Each row comes from the steps of one walk. Every step used is in the known rows, and no mark comes twice. Write the walk behind each row, first mark first.
Known rows
H/L/R: [-0.18  0.11 -0.08 -0.11  0.04  0.12 -0.13 -0.07 -0.12  0.06 -0.11  0.04
 -0.01  0.09 -0.05  0.12 -0.02 -0.05 -0.10  0.09 -0.04  0.06]
R/L/M/N: [-0.20 -0.17 -0.13 -0.28  0.10 -0.17  0.01  0.09 -0.08 -0.13  0.36  0.08
 -0.01  0.18  0.24  0.12  0.35 -0.14 -0.02 -0.03  0.03 -0.10]
H/L: [-0.03  0.07 -0.02 -0.12  0.03  0.06 -0.09  0.04 -0.03  0.02  0.01  0.03
 -0.08  0.07  0.02  0.07  0.06 -0.09  0.00  0.01 -0.03  0.02]
L/R/N/H: [-0.45  0.02  0.25 -0.13  0.04  0.06  0.04 -0.03 -0.18 -0.11  0.02  0.18
  0.02  0.15 -0.18  0.17  0.01  0.12 -0.06  0.24  0.14  0.18]
R/L/J: [-0.16  0.05 -0.07 -0.27  0.08 -0.10  0.27  0.18  0.04  0.11  0.37  0.26
 -0.12  0.27  0.06  0.09  0.18  0.04 -0.21  0.04  0.09  0.08]
L/M/N/R: [-0.23  0.05 -0.09 -0.19  0.07 -0.14 -0.05  0.20 -0.09 -0.27  0.32 -0.04
 -0.09  0.17 -0.01  0.11  0.19 -0.09  0.17 -0.07  0.04 -0.11]
Y/N: [-0.11 -0.02  0.14 -0.15 -0.13 -0.05  0.01  0.18 -0.14 -0.14  0.38 -0.03
 -0.04  0.04 -0.16 -0.03  0.22  0.13  0.00  0.20  0.01  0.14]
Y/N/R/E: [-0.14 -0.11  0.12 -0.12  0.03  0.04  0.47  0.42  0.00 -0.29  0.34  0.00
 -0.03  0.10 -0.37  0.00  0.09  0.19 -0.03  0.21  0.11  0.36]
L/J: [-0.09  0.15  0.02 -0.23 -0.02 -0.04  0.10  0.19  0.04  0.03  0.37  0.09
 -0.19  0.19 -0.02  0.05  0.10  0.11 -0.02  0.02  0.06  0.05]
M/N/R: [-0.04  0.18 -0.13 -0.11  0.16  0.02 -0.15  0.22 -0.04 -0.09  0.32 -0.05
 -0.20  0.15  0.00  0.21  0.01 -0.07  0.13  0.10 -0.03  0.07]
M/N: [ 0.02  0.03 -0.10 -0.15  0.09  0.02 -0.33  0.10 -0.03 -0.01  0.34 -0.12
 -0.15  0.06  0.22  0.17  0.07 -0.07  0.13  0.12 -0.08  0.00]
R/L/M: [-0.29 -0.17 -0.02 -0.27  0.00 -0.22  0.12  0.11 -0.07 -0.21  0.26  0.11
  0.00  0.16  0.19  0.09  0.36 -0.04 -0.12 -0.06  0.17 -0.04]
H/L/J/N: [-0.07  0.21  0.06 -0.13  0.22  0.02  0.19  0.23 -0.05  0.12 -0.03  0.13
 -0.13  0.26 -0.26 -0.12  0.06  0.00 -0.01 -0.01 -0.13 -0.06]
R/E: [ 0.02 -0.23  0.08 -0.15  0.07  0.06  0.18  0.27  0.16 -0.23  0.20 -0.15
 -0.07  0.02  0.17  0.15  0.05  0.12 -0.02  0.11  0.14  0.29]
Y/N/H: [-0.19  0.06  0.26 -0.04  0.03 -0.09  0.17  0.17 -0.20 -0.18  0.35  0.14
 -0.05  0.18 -0.14 -0.02  0.15  0.01  0.06  0.20  0.06  0.14]
L/M/N/R/E: [-0.15 -0.15 -0.08 -0.18  0.15 -0.07  0.20  0.33  0.05 -0.33  0.31 -0.09
 -0.04  0.16 -0.01  0.11  0.15 -0.05  0.15 -0.03  0.07  0.06]
L/J/N/M: [-0.07  0.14  0.20 -0.28  0.17 -0.11  0.18  0.34 -0.12 -0.19  0.19 -0.01
 -0.11  0.21  0.01 -0.05  0.17  0.08 -0.05 -0.03 -0.08 -0.11]
Y/N/R/L: [-0.28  0.03  0.03 -0.15  0.02 -0.09  0.38  0.28 -0.12 -0.13  0.37  0.18
 -0.03  0.18 -0.32  0.04  0.19  0.08 -0.16  0.21  0.07  0.26]
J/N/R: [-0.17  0.23  0.17 -0.03  0.23 -0.05  0.10  0.36 -0.06 -0.30 -0.01 -0.11
 -0.19  0.21 -0.21  0.06  0.03  0.16  0.08  0.07  0.07  0.10]
J/N/M: [-0.06  0.01  0.25 -0.21  0.16 -0.10 -0.08  0.26 -0.19 -0.39  0.02 -0.20
 -0.05  0.07  0.17  0.03  0.19  0.04 -0.02  0.00 -0.04 -0.08]

Which walk is each row?
[-0.25 -0.07 -0.04 -0.17  0.23 -0.20  0.11  0.09 -0.12 -0.15  0.33  0.23
 -0.02  0.29  0.26  0.13  0.30 -0.26  0.03 -0.03  0.05 -0.12]  R/L/M/N/H
[-0.18  0.06 -0.16 -0.14  0.13 -0.04  0.00  0.13 -0.10 -0.06  0.10  0.07
 -0.03  0.16 -0.12  0.04  0.12 -0.23  0.14 -0.10 -0.11 -0.17]  H/L/M/N/R
[-0.09  0.13  0.04 -0.09  0.36  0.10  0.61  0.43  0.09 -0.02 -0.05  0.14
 -0.11  0.29 -0.41 -0.09 -0.04  0.05 -0.03  0.01 -0.07  0.14]  H/L/J/N/R/E
[-0.23 -0.22  0.23 -0.41 -0.09 -0.05 -0.05  0.13 -0.17 -0.29  0.20 -0.02
  0.05 -0.06  0.05  0.12  0.19  0.09 -0.07  0.09  0.03  0.05]  R/N/M
[-0.35 -0.04  0.05 -0.21 -0.01  0.14 -0.05 -0.06 -0.14  0.08 -0.15  0.12
  0.07  0.04 -0.30  0.11  0.00  0.05 -0.11  0.17 -0.04  0.11]  H/L/R/N
[-0.23  0.14  0.10 -0.09  0.32 -0.10  0.27  0.36 -0.06 -0.23  0.00  0.04
 -0.14  0.26 -0.16  0.07  0.12  0.10 -0.09  0.08  0.09  0.13]  J/N/R/L
[-0.15  0.30  0.28 -0.04  0.29 -0.07  0.32  0.32 -0.07 -0.07  0.16  0.19
 -0.20  0.38 -0.13 -0.07  0.06  0.05  0.07  0.04  0.01  0.01]  L/J/N/H
[-0.32 -0.11  0.06 -0.32 -0.01  0.12 -0.02 -0.07 -0.25 -0.05 -0.14  0.12
  0.16  0.01 -0.13  0.10  0.06 -0.04 -0.18  0.11 -0.10  0.01]  H/L/R/N/M
[-0.25  0.07  0.13 -0.05  0.15 -0.10  0.13  0.04 -0.16 -0.19  0.02  0.24
 -0.04  0.24  0.06  0.01  0.14 -0.25  0.10 -0.11  0.06 -0.15]  N/H/L/M
[-0.17  0.09  0.21  0.00  0.08 -0.01  0.22  0.11 -0.22 -0.05  0.18  0.25
 -0.01  0.20 -0.21 -0.09  0.10 -0.14  0.05  0.16 -0.04  0.07]  Y/N/H/L
[-0.06  0.17 -0.07 -0.18  0.05  0.05  0.14  0.11 -0.01  0.19  0.14  0.20
 -0.11  0.19 -0.12 -0.01  0.04 -0.06 -0.03 -0.03 -0.07 -0.04]  H/L/J
[-0.10  0.18 -0.09  0.00  0.29  0.11 -0.12 -0.07 -0.18  0.08  0.06  0.15
 -0.05  0.24  0.10  0.15 -0.08 -0.30  0.10  0.14 -0.16 -0.03]  M/N/H/L/R
[-0.14  0.02  0.09 -0.33  0.23 -0.16  0.39  0.29 -0.11 -0.10  0.21  0.17
 -0.04  0.29  0.10 -0.01  0.26  0.00 -0.23  0.00 -0.03 -0.05]  R/L/J/N/M
[-0.20  0.17  0.16 -0.11  0.36 -0.14  0.49  0.27 -0.05  0.00  0.19  0.34
 -0.14  0.45 -0.03 -0.02  0.15 -0.02 -0.12  0.06  0.05  0.04]  R/L/J/N/H
[-0.37 -0.16  0.17 -0.37 -0.10  0.04 -0.08 -0.01 -0.23 -0.23  0.04 -0.01
  0.11 -0.02 -0.03  0.18  0.12  0.12 -0.18  0.17  0.04  0.10]  L/R/N/M
[-0.27 -0.02  0.25 -0.13  0.13  0.04  0.12  0.05 -0.12 -0.04  0.01  0.30
 -0.03  0.15 -0.20  0.05  0.05 -0.07  0.03  0.13  0.03  0.06]  R/N/H/L
